What can hang from each mark:
J185: J184 J440
J440: J185 J789 J911
J729: J184 J440
J911: J184
J469: J440
J916: J789
J184: J185 J729 J911
J789: J440 J916

Every row comes from one small tree of marks. Brackets hold a mark, then the marks that hang from it, in the order of their numbers. Every link used is in the known rows. Which tree was each row made from?
(in the rows, 128 means zero)
Known rows:
{J469 J440}: [138 143 135 126 128 152 111 174 132 101 126 143 119 120 129 114 146 100
 129  94 181  97  94 111 118 110 113 133 162 144 153 139 139 120 133 102
 109 108 166 129 164 144 145 130 132 115 162 116 122 167 106 144  95 123
 100 121 116  99 108 126 125]
{J440 J185 {J911 J184}}: [106 149 122 141 111 137 106  87 128  57 139 153 124 123  96 171 125 102
 111 115 194 111 154 127 145 113 153 166 146 136 142 118 127 131 135 112
 159 143 121 132 116 193 107 142 143 182 181 114 143 138 101 140  91 105
 160 107 102 100 113 126 126]
{J469 {J440 J185}}: [115 144 135 125 109 130 112 139 125  80 117 137 100 116 118 136 149  99
 119  81 177 124  98 137 106 131 122 155 157 126 157 109 142 148 152 119
 125 110 148 157 160 165 132 152 142 134 159 113 115 167 101 132 103 129
 111 105 100  97  92 155 127]
{J440 {J185 {J184 J729}} J911}: [ 79 159 139 176  96 104  90 107 124 102 145 129  81  77  39 185  58 116
 131 120 199 122 159 140 120 129 148 163 127 158 178  80 125 169 155 119
 154 122 147 109 107 145  95 144 113 186 161 125 116 175  70 160  59 126
 136  65  90 158  64 100 158]
{J469 {J440 J185 {J789 J916}}}: [115 133 158 149 131 122  79 130 109  64 115 145 100 112 129 140 145  94
 116  46 187 124  96 183 124 123 134 151 134 129 165 115 154 171 197  84
 107 131 125 166 147 187 138 126 163 114 155 105 121 184  97 185  71 131
 118 113  93  90  61 126 167]
{J911 {J184 J729}}: [119 164  95 136 125 127  94 125 161 105 122 102 121 137  82 168  96  84
 113  95 164  89 135 140 117 112 121 144 136 149 133 128 133  99 141 121
 138 112 123 127 144 151 106 121 104 169 145 119  97 156 127 125  70 108
  97 111 111 123 129 106 116]
{J729 J184 J440}: [144 143 143 155 138 156 122 110 167  90 116 128  74 101 127 141 142 113
 110 116 180 115  77 123  88 122 146 131 155 156 109 145 131  75 155 121
 133  77 154 113 140 126 165 153 115 149 162  94 109 145 128 146 111 152
 103 106  73 122 114  72 118]
{J185 {J184 J911}}: [108 147 145 163 132 122  83 106 156 108 136 121  76 131  97 118 124 114
 127 116 137 133 135 114 134 142 114 112 118 129 134 131 131  85 142 135
 144  53 149 154 130 126 132 143  83 166 170 136  96 169 111 127  85 113
 109 110 113 146 134 107 123]
{J440 J185 J789 {J911 J184}}: [102 150 131 142 131 121 102  94 113  55 118 161 116 128 111 191 115 119
 104 102 203 121 145 154 154 103 163 170 114 149 143  89 138 126 146  99
 131 149 112 122 113 232 121 146 134 160 168 114 145 162  92 138  76 112
 161 124  86  94  90 117 156]
{J789 {J440 J185} J916}: [ 90 121 162 148  99 112  63  97 131  71 171 139 115 116 111 162 136 102
  77  65 160 118 132 210 139 130 117 129 130 146 144  98 138 157 191 108
 166 140 127 166 152 167 107 115 106 119 173 140 106 140 106 187 102 112
 149  96 119 108  98 152 163]
{J440 J185 J789 J911}: [ 97 139 162 149 127 119 102 106  86  66 132 168 120 127 114 175 121 122
 111  91 190 136 134 154 155 100 169 184 121 140 152  75 146 165 153  97
 141 149 128 122 106 214 128 160 153 142 168 137 141 180  74 157  79 131
 153 125  92 117  74 131 164]
{J916 J789}: [101 127 147 135 126 128 125 139 128  93 154 145 149 137 152 106 129 114
 120  93 154  95 114 136 136 118 130 141 143 132 106 149 147 139 141 108
 105 104 143  82 132 154 128 150 115 127 167 114 133 149 107 152  96 112
 108 127 103 114 139 131 120]
{J440 {J185 J184} {J789 J916} J911}: [ 82 138 164 189 139 106  88  93  96  63 138 172  89  81  85 183 104 120
 112  92 209 133 146 182 152 123 173 131 111 160 166  98 121 187 190  84
 144 149 133 139  87 202 116 134 141 156 175 122 144 176  91 212  45 132
 161  91  91 124  39 103 191]
{J184 J185}: [ 98 129 127 113 130 121 103 136 143 112 142 130 107 122  91 156 104 138
 120 112 166 116 133 147 103 121 132 112 143 147 133 131 129 146 155 129
 127 118 159 108 130 155 132 138 114 120 133 122 106 151  90 145  82 140
 116 134 100 106 125 133 117]
{J440 J789 {J911 J184}}: [126 163 115 138 153 148 105 120 122  75 121 167 118 126 115 172 120 122
 109 113 207  97 135 129 161  92 159 140 127 162 139 124 134  96 136  91
 129 144 124  99 115 208 141 126 122 158 163 120 143 162  98 151  67 115
 158 142 101  92 104 100 146]
{J184 J185 J729 J911}: [ 87 139 122 104 124  96  56 109 144 134 130 103  81 128  57 133  55 131
 141 100 140 121 134 160  88 147 106 119 127 118 141 136 144 132 168 152
 123  78 136 122 127 127 119 131  96 146 114 146  53 175  92 126  68 125
  88 126 104 123 137 115 108]
{J184 {J729 {J440 J911}}}: [118 141 128 127 126 151  89 141 141 129 138 135 139 103  81 151  91 121
 120 127 212  76 105 121  88 101 153 147 156 170 152 131 145 150 152 139
 113 121 151  96 114 118 124 119 146 143 155 126  95 168  94 166  84 140
 113  94  80 132  82  68 112]
{J185 J440}: [150 142 118 117 118 133 124 126 143  87 141 134 123 125 128 134 141 105
 121  83 165  86 103 122 141 121 112 137 178 151 134 112 127 122 162 130
 140 108 171 127 143 157 117 134 140 103 152 115 127 182 108 120 103 115
 113 103 124 113 104 118 117]
{J916 {J789 J440}}: [109 137 152 136 121 126  79 142 124  93 174 156 147 133 147 121 133 113
  96 102 159  93 101 163 147 118 111 118 129 158 115 133 145 139 123 121
 114 120 135  86 154 149 129 139  59 120 179 130 127 156 100 180 107 108
 128 136 110 106 142 151 129]
{J469 {J440 J911}}: [152 150 139 127 128 154 106 174 112  88 139 173 137 100 109 116 130 123
 130 124 207  89 111 107 125  92 149 145 170 167 171 147 135 158 123 112
 123 126 155 107 138 141 153 122 137 141 167 122 135 160  91 173  81 128
 121 116 118  98  91 120 132]
{J184 J911}: [117 129 143 133 118 127  93 114 137 100 143 127 115 158 126 104 142 124
 126  97 130 126 130 128 132 130 101 128 132 119 134 136 146  97 149 131
 153  77 140 154 136 132 134 133 107 140 157 146  91 153 122 124 105 113
 100 128 125 133 138 119 113]
{J729 {J184 J911} J440}: [137 138 151 150 144 158  95  93 173  87 113 125  55 129 120 115 141 119
 110 118 149 129  72 122  99 132 129 123 154 136 111 163 142  52 160 148
 132  44 139 147 140 110 174 155  93 149 165 109  90 147 125 121 109 139
  93 110  79 133 136  67 107]
{J184 {J185 J440} J729 J911}: [107 140 115  93  97  90  66 107 162 123 125 101  69 105  47 140  67 120
 145  92 145 105 103 150  94 155  84 110 149 139 150 124 124 140 186 170
 122  82 160 121 128 129 114 129 110 128 124 128  60 213  80 116  70 127
  79 110 103 128 114 110 108]
{J789 J916}: [116 115 148 143 130 132 116 130 138  90 158 140 138 120 127 125 137 111
 104  81 152  99 131 178 134 107 126 118 165 137 145 140 132 151 186  94
 156 113 152 142 137 152 135 109 143 113 160 128 116 133 132 171  70 123
 121 100 126 112 115 114 134]

Which tree is each row?
[116 156 124 135 146 150  80  82 132  67 109 161 114 115 119 210 141 108
 108 107 217 125 106 133 108 112 185 173 124 142 121 100 137 111 154 121
 114 147 108 128 111 221 132 142 154 165 184 104 126 179  89 147  87 125
 146 120  54  88  79  80 140] | {J729 {J440 J185 J789 {J911 J184}}}
[100 170 133 160 132 123  49 107 173 138 125  98  62 112  68 145  96 112
 132 119 158 133  91 121  76 136 126 124 111 140 130 135 133 101 159 157
 111  45 137 142 131  94 124 134  84 176 160 127  58 188 105 131  70 123
  76  84  84 165 107  51 112] | {J185 {J184 {J729 J440} J911}}
[131 142 128 121 122 110  95  88 170  77 123 126  27 103  76 131  88 124
 134 104 147 119 101 129 117 174  98  98 169 153 125 151 123  98 186 161
 141  54 163 124 125 134 163 138  98 143 142 110  91 182  95 119  90 145
 105 110  89 116 126 108 114] | {J729 {J184 {J185 J440} J911}}
[144 168  90 112 105 132  97 118 159  82 131 140 116 108  60 170  73  87
 123 107 193  55 125 124 136 119 119 136 171 176 171 128 111 141 149 142
 128 135 147  99 123 163 101 101 134 161 158  98 126 191 103 133  64 108
 131  89 119 115  99  82 123] | {J185 {J440 {J911 {J184 J729}}}}
[ 79 135 170 179  99 109  49 106 120  63 183 168  96  71  72 182 100 115
  86 108 208 118 148 197 148 126 152 115 126 175 177  99 117 183 169 103
 163 148 132 144 115 161 103 106  89 159 187 138 128 153  84 219  64 125
 182  76 107 126  67 122 185] | {J789 {J440 {J185 J184} J911} J916}
[105 129 136 138 130 115  93  96 161 101 118 133  40 115  83 123  82 139
 126 124 138 132 122 146 104 149 119  96 139 142 119 164 146  81 165 129
 148  56 146 127 119 133 169 150  75 150 144 116  79 153 103 130  88 137
  96 128  89 122 153 111 122] | {J729 {J184 J185 J911}}
[143 154 134 128 141 134 113 121 115  67 130 180 124 100 115 150 123 120
 123 100 208  89 100 140 164 107 137 149 147 181 158  98 138 148 167 110
 117 144 163  92 119 200 137 130 145 113 152 116 147 206  77 164  83 136
 138 122 107 103  69 105 150] | {J185 {J440 J789 J911}}
[108 175  96 109 159 132  51 126 184 127  92 111  81 114  59 214  75 110
 121 100 207 114  88 158  64 129 162 106 107 158 108 133 132 104 177 137
  82 119 127  91 134 180 121 125 120 148 130 103  71 204  88 135  53 134
  92 132  43  87 107  67 128] | {J911 {J184 J185 {J729 {J440 J789}}}}
[113 155 115  88 112 105  92 134 147 115 149 137 107  74  34 166  29 136
 140 112 210  69 123 147 101 137 131 121 174 179 164 123 113 195 173 143
 121 133 183  69 107 154 109 104 137 130 134 123  98 202  71 154  57 151
 123  96 103 109  79 100 123] | {J184 {J185 {J440 J911}} J729}
[ 69 165 132 168  91  85  87 108 142 108 131 102  74 102  53 180  84 104
 122  92 172 139 133 142 115 140 138 150 106 134 164  73 137 147 154 128
 141  95 134 143 131 152  88 159 103 173 145 116  98 184  95 145  63 117
 106  62  81 161  84 114 146] | {J440 {J185 {J184 J729}}}
[105 138 148 138 173 127  69  92 160  94  89 125  32 118 107 156  93 134
 126 111 172 152  72 145  77 142 151 105 115 146  93 155 140  65 179 140
 106  62 136 122 119 162 184 151  89 144 145 112  70 179  94 146  80 161
  96 146  38 106 118  68 131] | {J729 {J184 J185 J911} {J440 J789}}
[131 172 138 154 141 126 107 120 139  79 111 138  74 100 118 175 131 102
 125  83 184 117  90 130 156 127 129 121 118 174 130  89 119 103 168 118
 123 111 168 121 134 183 129 146 110 116 150  97 131 231  80 145  63 136
 107 100  96 117  68  95 156] | {J185 J184 {J440 J789}}
[ 94 161 148 138 123 128  75  94 114 102 112 144 114  99  84 190  90 126
 116  92 214 133  97 160  93 106 167 173 120 158 152  77 148 174 167 127
 103 149 123 114 107 188 116 160 157 150 152 116 115 192  76 161  86 139
 122 100  62 129  53  71 154] | {J184 {J729 {J440 J185 J789 J911}}}
[120 156 138 146 173 143  88 127 152  96  91 138  46  93 107 183  97 140
 117 119 202 138  67 145  82 127 173 105 124 169 100 142 137  87 178 114
 102 103 152  95 123 179 183 151 111 130 136  98 101 177  95 164  75 165
 110 128  37  97 103  74 138] | {J729 {J184 J185} {J440 J789}}
[124 171  95 129 117 138  92 133 145 103 140 132 135 121  67 163  71 103
 117 127 187  74 147 133 135  98 143 146 148 165 161 134 124 123 130 117
 144 128 129  97 124 162 106 112 115 171 153 118 118 155 118 146  61 110
 133 103 111 117 115  94 129] | {J440 {J911 {J184 J729}}}
[164 169 100 134 141 167 103 159 148  81 128 171 128 110 103 140 120 102
 115 124 221  74 125 101 134  97 142 140 174 164 157 169 124 116 118 111
 129 128 136 116 142 161 149 105 132 166 173 105 140 151 105 147  68 109
 138 119 115  78 112 110 123] | {J469 {J440 {J911 J184}}}
[119 153 117 133 128 149  71 132 129  75 175 168 144 122 115 152  96 118
  75 134 190  66 119 146 148 104 137 129 135 169 120 152 122 126 110 118
 121 128 114  66 136 174 124 109  60 163 192 124 146 147  97 182  91 103
 161 142 105  78 143 128 138] | {J916 {J789 {J440 {J911 J184}}}}
[ 84 134 160 139  94 118  79 114  96  74 180 185 145 116 113 151 115 132
  88 103 177 106 123 177 148 121 131 160 134 153 139 101 144 187 127 123
 126 138 125  85 124 176 115 153  93 149 192 129 138 153  77 190 107 109
 164 119  92 111 107 159 156] | {J916 {J789 {J440 J185 J911}}}
[ 82 140 169 136  96 108  74 107 113  82 159 151 129 134 135 161 123 108
  87  77 149 112 110 185 131 134 112 149 122 142 122 107 149 160 137 117
 121 125 123 100 150 172 104 163  81 131 189 129 114 156  91 163 117 102
 139 117  89 107 125 170 145] | {J916 {J789 {J440 J185}}}
[116 146 164 176 140 149 105  88 115  55 101 167  64  83 112 183 128 125
 107 120 209 143  94 148 112 118 188 166 123 154 125 100 146 112 158 113
 130 124 132 116 108 197 158 160 140 153 173 100 133 170  81 165 100 159
 136 102  48 109  62  72 160] | {J729 J184 {J440 J185 J789 J911}}
[ 80 141 158 192 131 109  90  94 115  69 128 144  76 101 115 180 124 109
 109  64 174 152 130 194 147 134 155 123  94 136 152  91 136 148 203  86
 133 121 127 157 116 200 121 156 132 148 157 112 129 178 107 187  51 122
 137  97  87 126  57 111 174] | {J440 {J185 J184} {J789 J916}}
[114 136 158 135 120 129  85 143 105  90 184 177 155 111 122 127 102 134
  87 125 180  79 120 157 156 106 137 133 145 170 129 131 134 171 117 112
 122 135 134  65 134 149 135 125  78 138 191 133 142 149  80 196  91 122
 148 139 105 102 121 139 152] | {J916 {J789 {J440 J911}}}
[123 157 156 142 123 129  95 135  89  69 107 177 109 111 117 149 126 116
 120  89 218 131  98 137 135  96 155 179 141 150 165 104 151 177 145  98
 111 151 139 129 123 205 150 142 152 141 170 120 142 186  61 157  77 132
 138 126  88  88  59 125 158] | {J469 {J440 J185 J789 J911}}
